Every row comes from one small tree of marks. Brackets hold a mark, then the marks that hang from it, in the order of their numbers. Every link used is in the known rows. Which tree was each row made from?
Known rows:
(k_271 (k_483 k_106 k_409) k_920): [-1.97  0.52 -0.56 -0.84 -0.15  3.61 -0.26 -0.33 -1.88  2.19 -2.76  2.19
  4.17  2.14 -0.91  3.04  0.34  0.72 -2.22]
(k_271 k_483): [-2.23  4.59 -0.76  1.38  1.96 -1.00 -0.39  0.43 -2.89  0.24  1.73 -0.35
  2.31  2.80 -0.24  0.33 -2.56 -0.79 -2.31]
(k_483 k_106 k_567): [ 0.25 -1.10 -0.57 -0.14  2.20  1.06 -1.29  0.86  4.46  3.07  0.28  0.73
  2.73  3.62  0.42  0.91 -1.49 -0.05 -2.63]
(k_106 k_920): [-0.49 -0.03 -2.02  1.18  3.42  0.54  2.30 -1.65 -0.65  1.14  1.64 -0.08
  3.06  3.67 -0.59 -3.32 -1.87  0.07 -3.64]
(k_483 k_106): [-0.09 -0.42 -1.28 -1.37  2.29 -0.30 -0.44 -0.26  0.33  2.01  0.12 -0.64
  4.07  2.26 -1.32  1.67 -1.04  0.04 -3.88]
(k_920 k_271 (k_483 k_106 k_409 k_567)): [ 1.43 -4.36 -0.62 -2.65 -0.30  1.88 -0.03 -1.00  2.12  2.33 -0.67 -0.06
  0.73 -0.35  3.85  1.63 -1.13  1.86 -1.88]
(k_483 k_567): [-0.79  0.52 -1.15  0.98  2.37  0.06 -0.59  0.06  2.36  2.38  1.42  0.29
  1.28  3.07  1.04 -2.55 -2.15 -0.54 -1.04]
(k_483 (k_106 k_920) k_409 k_567): [ 2.57 -5.47 -1.72 -0.67  2.01  4.70  1.65 -0.13  5.50  3.66 -1.40  1.13
  3.50  3.71  2.46  0.54 -0.94  0.50 -2.89]
(k_920 (k_106 (k_271 (k_483 k_409)))): [-0.16  0.56 -0.61 -1.51 -0.18 -0.02  2.46 -0.54 -5.54 -0.60  0.07 -1.03
  0.76 -0.24  4.12  3.00  2.25 -3.15 -1.39]
(k_409 k_567): [-1.36 -0.75 -3.27 -0.37  4.39 -2.12  0.46 -2.50 -2.99  0.12  3.82 -0.74
  1.94  1.24  0.08 -0.81 -1.76 -2.08 -2.13]
(k_106 (k_271 k_483 k_920)): [-4.14  5.86  0.76  1.54 -0.66  0.66  0.34 -0.18 -5.42  0.37  0.81  2.44
  1.06  2.69 -0.58 -3.19  1.16 -0.86 -0.89]
(k_271 (k_483 k_106 k_409 k_567)): [ 0.75 -0.98 -0.16 -0.43  0.52  3.00 -1.08  1.78  3.39  2.70 -1.28  0.76
  2.98  2.82  2.69  4.10 -1.56 -0.43 -1.50]
(k_920 (k_106 k_271) (k_483 k_409 k_567)): [ 2.19 -2.44  0.05 -2.23  0.00  1.56  3.59 -3.15 -1.01  1.01  0.66 -2.24
 -1.28  0.21  4.70  0.93  2.96 -0.92 -0.24]
(k_483 (k_106 k_920)): [ 0.50 -1.60 -1.52 -0.08  3.15  1.59  1.64 -0.87  1.25  1.79  0.31  0.33
  4.60  4.11 -1.29  0.11 -1.24  0.72 -5.15]
(k_106 (k_271 k_920)): [-3.21  2.61 -0.52 -0.27  0.01  0.31  1.06 -1.61 -4.14  1.37  0.68  1.63
  1.10  1.90 -1.10 -5.25  1.84 -0.70 -1.14]
(k_271 (k_483 k_409) k_920): [-3.02  2.25 -1.21  0.06  0.05  2.59  0.49 -1.10 -3.69  1.51 -1.39  1.81
  2.71  1.70 -0.30 -0.19 -0.29  0.16 -0.75]
(k_920 k_106 k_271 (k_483 k_409 k_567)): [ 0.39 -3.80 -1.14 -1.80  0.79  0.32  2.05 -2.67 -1.18  0.52  0.19  0.05
 -1.54 -1.94  5.43  1.27 -0.01  0.12 -1.40]
(k_409 (k_483 k_567)): [ 1.22  0.35 -1.00  1.06  3.42  0.18  0.45 -1.54  2.45  2.18  0.45 -0.99
 -0.28  2.01  1.69 -3.51 -2.36 -0.83  1.55]
(k_271 k_920): [-3.31  1.88 -1.39  0.53  1.73  0.56  0.29 -2.19 -2.79  1.76  0.02  2.07
  2.33  2.15 -2.58 -3.65 -0.35  0.47 -1.97]
(k_106 (k_920 k_271 (k_483 k_409))): [ 0.38 -3.32 -2.30 -1.41  0.78  1.41  3.73 -3.28 -3.06  0.50  0.72 -0.91
  1.01 -0.39  2.91 -2.58 -1.61  2.05 -2.80]
(k_483 k_409): [-0.01 -2.12 -2.83 -2.31  1.25  0.63  1.12 -1.52 -1.49  2.32 -0.28 -1.86
  2.82  0.40  1.18 -0.45 -1.26 -0.59 -1.65]
(k_409 (k_483 k_106) k_567): [ 1.65 -2.72 -2.35 -1.48  4.93 -0.93  0.66 -3.40 -1.13  0.50  1.37 -1.81
  1.84  0.62  0.09  1.72 -1.18 -1.74 -0.88]

Which tree is each row?
[ 2.24 -4.46 -1.42 -4.48  0.88  0.94  2.46 -3.96 -3.27  0.53  1.94 -3.69
  1.71  0.17  2.06  2.84  2.23 -0.76 -1.88]
(k_920 (k_483 (k_106 k_271) (k_409 k_567)))
[-0.15  1.07  0.07  0.25 -0.96  1.80  0.50  1.69 -0.01  1.75  0.76  0.12
  0.17  1.91  5.04 -0.84 -0.03 -2.08  0.79]
(k_106 (k_271 (k_483 k_409 k_567)))
[-0.44  1.84 -0.27  1.69  2.65  1.71  0.91  0.96 -0.02  0.67  0.43  0.75
  4.59  4.97 -0.86  2.19 -1.90  0.41 -4.81]
(k_271 (k_483 (k_106 k_920)))
[ 0.72 -0.70  0.34 -0.81  0.51  0.89 -0.53  1.26  3.13  2.64  0.79  0.60
  1.46  3.18  1.83 -0.73  0.66 -1.24 -1.71]
(k_483 (k_106 k_271) k_567)
[ 1.76 -4.44 -1.42 -2.06  1.10  2.87 -0.47  0.28  4.55  3.90 -1.43 -0.16
  3.07  1.99  2.42  2.19 -0.91 -0.08 -1.62]
(k_483 k_106 k_409 k_567)
[ 0.49  0.10  1.15  0.05  0.65  2.79  0.64 -1.56  1.91  2.83 -1.67  2.39
 -0.09  2.62  0.83 -3.75  1.99 -0.41  1.53]
(k_409 (k_483 (k_106 (k_271 k_920)) k_567))
[ 1.33  0.26  1.60 -1.34  0.39  1.21  0.55 -0.79  2.04  1.92  1.50 -1.40
  0.81  3.35  1.14 -0.09  1.07  0.93 -1.67]
(k_920 (k_483 (k_106 k_271) k_567))
[ 1.68 -2.07 -0.39  1.11  1.60  4.84  1.00  1.34  4.31  2.45 -1.22  1.58
  3.65  4.46  2.98  2.55 -1.69  0.28 -2.59]
(k_271 (k_483 (k_106 k_920) k_409 k_567))
[ 0.77  0.12 -0.11  1.68 -0.12  3.71  2.47  1.09  0.93  1.44  0.75  1.12
  0.83  3.71  5.15 -2.69 -0.10 -1.43 -0.38]
(k_106 (k_271 (k_483 k_409 k_567)) k_920)
[ 1.18 -2.36 -1.58 -3.00  1.93  0.53  3.47 -4.58 -3.82  0.30  0.07 -3.68
  1.52 -0.55  1.51  3.44  1.20  0.26 -2.38]
(k_920 k_106 (k_483 k_409))
[ 2.74 -3.18 -1.70 -0.50  4.18  0.71  3.49 -3.41 -1.68 -0.05  2.10 -0.84
  0.94  2.01  1.67 -1.75  0.93 -2.21 -1.17]
(k_409 (k_483 (k_106 k_271 k_920)) k_567)
[-0.36 -1.41 -2.00 -1.45  1.74 -0.93  2.65 -1.82 -6.91 -1.86  2.33 -0.83
  0.04 -0.89  5.08  3.88  2.32 -4.73 -1.04]
(k_920 (k_106 (k_271 (k_483 (k_409 k_567)))))
[ 2.61 -0.87  0.60 -0.74  1.40  1.10  0.46 -0.27  2.78  2.42 -0.31 -0.68
 -0.21  2.11  2.61 -1.84  0.59 -1.32  0.94]
(k_409 (k_483 (k_106 k_271) k_567))
[ 0.29 -2.45  0.16 -2.08  0.28  4.99  0.72 -3.06  2.69  3.54 -2.11  1.02
  2.28  2.65 -0.42  0.96  1.07  3.00 -0.96]
(k_271 (k_920 (k_483 k_106 k_409 k_567)))
[ 2.54 -3.37 -0.34 -2.63  0.95  3.12  0.68 -1.95  3.72  3.24 -0.78 -2.14
  2.32  2.38  1.35  2.82 -0.50  1.98 -1.58]
(k_920 (k_483 k_106 k_409 k_567))
[ 1.21 -0.05  0.54 -0.69  2.13  1.40 -0.23 -1.38  3.55  2.22  0.91 -1.29
  2.06  3.87 -0.52  1.64 -1.07  2.15 -2.50]
(k_920 (k_483 k_106 k_567))
[-0.65 -2.33 -1.67 -0.15  1.83  0.26  0.84  0.38 -0.30  0.91  0.30  2.34
  2.91  1.46  1.11 -1.10 -1.93  0.65 -5.38]
(k_483 (k_106 (k_920 k_271)))
[-0.66 -0.36 -0.50 -1.99  0.76 -1.25 -0.18 -1.73 -2.29  0.47  0.97 -0.86
  1.74  0.01  0.19  1.22 -1.39  1.99 -4.23]
(k_920 k_271 (k_483 k_106))
[ 2.12 -3.94 -0.52 -2.68 -0.75  2.66  0.34  0.86  3.30  3.49 -0.96  0.04
  1.68  1.68  3.90  0.34  1.30 -1.19 -0.90]
(k_483 (k_106 k_271) k_409 k_567)
[ 2.73 -3.02  0.60 -3.31 -0.90  3.00  1.46 -1.45  2.18  2.92 -0.18 -2.24
  1.18  1.96  3.08  1.29  1.72  0.81 -0.80]
(k_920 (k_483 (k_106 k_271) k_409 k_567))
[-0.82 -4.29 -2.13 -3.29  0.35  2.32  1.39 -2.75 -3.42  1.68 -0.17  1.61
  2.14  0.30  1.09  0.29  3.21 -1.80 -1.25]
(k_483 (k_106 (k_271 k_920)) (k_409 k_567))
[-1.04 -1.34 -1.36 -1.77 -0.82  0.46 -1.06  1.68 -2.38  0.85 -1.25  1.31
  2.54 -0.97  3.40  3.87 -1.99 -0.36 -3.05]
(k_920 (k_271 (k_483 k_106 k_409)))
[ 0.36  0.03  0.19 -0.04 -0.11  1.32  1.69  0.71 -1.42  0.52  0.18  0.43
 -0.41  1.00  6.03  2.13  1.86 -3.30 -0.09]
(k_920 (k_106 (k_271 (k_483 k_409 k_567))))
[-2.78  3.26  1.24  2.20  1.20  2.94 -1.91  1.31  2.09  2.27 -1.12  4.45
  2.50  4.85 -0.90  1.01 -0.64  0.68 -1.75]
(k_271 (k_483 k_106 k_567) k_920)
